Each row was made from one walk, in order. Every step used is in the known rows, and no mark comes twice. Write each row's walk.
Known rows
keledu -> nuzel: [-17  13  -1  -2   5  -3   6  14   4 -22  -3   6 -10  -7 -15  14   0   5
 -16   4  -2   2   1]
lovovep -> nimer -> vodof -> keledu: [ -5  -1  15   6   9 -20 -12  14  -5   8 -11  -2   8   1  -2   7   4  15
  -9  -6  -4  10  -1]
makufup -> vodof -> keledu -> fafe: [  5  -8  28   8  20 -10  -9  13   1  11 -12   6  -1  -3  -6   3   1  11
  -7  -3 -14 -12  -3]
lovovep -> nimer: [-17   1   9   5   5 -12  -3  11  -7 -12  -7 -11  -5  -5   8  19   1   8
 -16   6  -4  22   5]
nimer -> vodof -> keledu: [ -1   1  -8   5   2 -14  -6  14  -4   4  -6   4   6   0  -7  -1   5  12
 -11  -5  -3   5  -4]
nuzel -> keledu: [-16  16 -14   2  -2  -7  -1  -1  -5  -8  -3  -6   1  -7 -12  12   2   2
  -4   3  -6   9   2]
nuzel -> vodof -> keledu -> mituk -> lovovep: [-13  24 -23   0   5  -7 -11   8  -6 -24 -17   8   9  -4 -19  -2   0   5
  -6   8   0 -13  -1]
makufup -> vodof -> fafe -> nuzel -> keledu -> mituk: [ 14 -10   6  -8  11  -5  -3 -17   4   9 -16 -14  -5  -5   7   0  -3   0
  19  13 -26  -9   0]
nuzel -> vodof -> lovovep -> nimer -> makufup: [-22  21  11  -6  13  -9 -13   0  -9 -17   1  -6   1   8  -4  10   1   1
   9  -6   3  -4  -1]
vodof -> nimer -> makufup: [-15  -8 -18   1  -1  -9   6  12 -20 -27   8  -6  -1  -2  -5   2   0  11
 -21   1  -3  10  -1]
nuzel -> vodof -> keledu: [-13  20 -19   1   6 -12  -5   8  -8 -22  -4  -2  17   1 -12   3   2   3
  -3   5   2 -12  -2]
fafe -> nuzel -> keledu -> makufup -> vodof: [  5  -4  -4  -1   5  -4  -2  -2  -5  22  -6  -4  10  -5  -5  -1   4   7
   8  -4  -8 -12  -7]
nuzel -> vodof -> keledu -> makufup: [ -9  22 -25   9  10 -10  -8  14 -15 -15   3   3  22  -1 -17   0   2   8
   2  -5   6 -25  -6]
keledu -> mituk -> vodof: [ -4   3 -24   7   5  -2   4   4   5 -12 -11  -3 -16  -8   2   2   3   5
  -8  13 -12  19   5]
makufup -> vodof -> fafe -> nuzel -> keledu -> mituk -> lovovep -> nimer: [ -1 -16  38 -11  11  -8 -14 -15   7  10 -35  -9  -5  -8   5   2  -2   4
  11   9 -27   0   3]
mituk -> lovovep -> nimer -> makufup -> vodof -> fafe: [ -9 -25  49  -2   9  -6 -16   5  -4   1 -23   4 -12  -4   5  -4   2  17
 -16  -7 -11  12   1]
lovovep -> nimer -> vodof -> fafe -> nuzel: [ -2 -34  18 -10   1 -14  -6  -9   3  -1 -14 -15  -4   3  24   1   0   3
   5   8 -21  21   3]
vodof -> fafe: [-10 -10   0   0   1  -5  -1   3  -5 -24  -3  -6 -10  -5  11   7  -2   2
  -8   8 -16  12   5]
fafe -> nuzel -> vodof -> nimer: [-20 -12 -26 -14  -1 -12  10  -4  -8 -41  -2 -17  15   4   5  -2  -2  -4
  -6  21 -11  -4   0]
fafe -> nuzel -> keledu -> mituk -> vodof -> nimer -> lovovep: [-13   0 -11 -10  -2  -9  -1 -23  -1 -10 -18  -7   0  -3  -3  -7   1  -2
  18   8 -25  12   3]
nuzel -> keledu -> makufup -> vodof: [ -1   8   3  10  12  -3  -5   7  -6  20  -4   2   4  -8 -14   3   4  14
  -3 -10  -4 -13  -5]
vodof -> keledu: [ -8  12  -9   6   2 -11  -4  15 -11 -13  -4   0   8  -4  -7   9   3   8
 -11  -1  -3   2  -1]
lovovep -> nimer -> vodof -> keledu -> makufup: [ -1   1   9  13  13 -17 -15  19 -11  16  -5   2  13  -2  -7   3   5  19
  -4 -16   0  -3  -4]
fafe -> nuzel -> keledu -> mituk -> vodof -> nimer: [ -9  -9 -24  -7   2  -9   9 -14   3 -15 -15 -15   4  -4  -6  -3   0  -3
   8  17 -26   5   3]
mituk -> lovovep: [-22  -2  -6  -1 -10  -2  -4  12  -4 -20 -13   8  -8  -9  -4   4   3   6
 -27   3  -3  22   3]

Write each row's walk
[-11 -19  16   2  10 -11   8  15  -6 -14  -7  -7  -2  -4   6   2   1  13
 -30   7 -14   1   1]	makufup -> vodof -> nimer
[-24   1   3  -3  -4 -11  -1   5 -16 -27  -3  -1  -4  -3   6   5   0   7
 -16   0 -10  18   4]	vodof -> nimer -> lovovep
[-18   5  11  -1   5  -1  -2   2   9 -11 -11   3 -13   0   4   3   5  -3
  -2  -3 -16  13   3]	mituk -> vodof -> lovovep
[  2  16 -39  -6   6 -12  -2  -1  -7 -18  -6 -10  17   2  -4   1  -1  -3
  15  17  -4 -17  -3]	fafe -> nuzel -> vodof -> keledu -> mituk
[-18   3  25   0  10  -6 -10   2   0  -1 -10   0 -11   3   1   5   6   4
   4 -12  -8  18   2]	mituk -> vodof -> lovovep -> nimer -> makufup
[ -1   5  23  -3  11  -2  -7   9  -6   9  -1   5 -11   3   0   2   4   8
  -5 -13  -3  -4  -5]	nimer -> makufup -> vodof -> lovovep
[ -5   6 -29  -1  -4  -5  -2  -4 -11   3   2  -6  12  -6 -10   4   2  -1
  12  -2  -6  -2  -4]	fafe -> nuzel -> keledu -> makufup
[-19   0  26 -14  16 -10 -10 -13   7 -14 -10 -11   1   9   9  12  -4 -14
  24   8 -18  -6   2]	keledu -> fafe -> nuzel -> vodof -> lovovep -> nimer
[-23  21 -10  -7   9  -3   5   7   7 -33  -3   4   0  -2 -22   8  -1   1
  -7  10   2 -13   0]	keledu -> nuzel -> vodof
[ -2  -3  38  -1  16  -6 -19  -7  -3  13 -25   0 -11  -8 -11   0  -1  15
   4  -5 -15  -1   1]	nuzel -> keledu -> mituk -> lovovep -> nimer -> makufup -> vodof -> fafe
[-12   3  -1   4   3 -11  -5  10 -15  -6   1  -8  -6  -2   1  12   2  12
 -12  -3   4  22   1]	lovovep -> nimer -> makufup
[-10  -8  10   3   4 -14  -5   8   0   4  -9  -7  -7  -1   7   8   3  12
 -16   1  -5  25   3]	lovovep -> nimer -> vodof
[-20   9   5 -10  13  -3   2   0   9 -40  -6   2  -4   0 -14   4  -5  -2
   2  11 -10 -17   2]	keledu -> nuzel -> vodof -> fafe
[ -4 -22  -8 -10  -6  -6   1  -6  -3 -22  -6 -12  -4  -2  19   3  -2  -5
   3  13 -20  14   3]	vodof -> fafe -> nuzel
[-15 -10  29  -2   6 -11  -2   6 -10  -9 -11   1  -6  -3  10  -1   2  14
 -21  -2 -13   8   1]	makufup -> vodof -> nimer -> lovovep
[ -5   2   3   7  10 -11  -7  11  -4  -8  -4   4   0  -4  -9  10  -1   4
  -3  -1 -11  -2   0]	vodof -> keledu -> fafe
[-11  -7  12 -11   1  -8 -13 -16   1  -9 -28 -11  -3  -9   2   7  -4  -2
  15  11 -25  10   6]	vodof -> fafe -> nuzel -> keledu -> mituk -> lovovep -> nimer
[ -4  14   5  -9  10  -6 -11 -20   3  13 -15  -9  -4   3  -7   4   3  -4
  35  -4 -16   5  -1]	fafe -> nuzel -> keledu -> mituk -> vodof -> lovovep -> nimer -> makufup
[  3 -33  -5 -11  -6  -8   0  -9   4  -5  -8  -8  -6   2  19  -7   0  -1
   3   9 -21  16   0]	nimer -> vodof -> fafe -> nuzel
[  0 -19  12  -4   6 -13 -13 -15  -2  18 -10 -11   8  -1   4  -2   0   4
  24  -6 -20   1  -2]	lovovep -> nimer -> vodof -> fafe -> nuzel -> keledu -> makufup
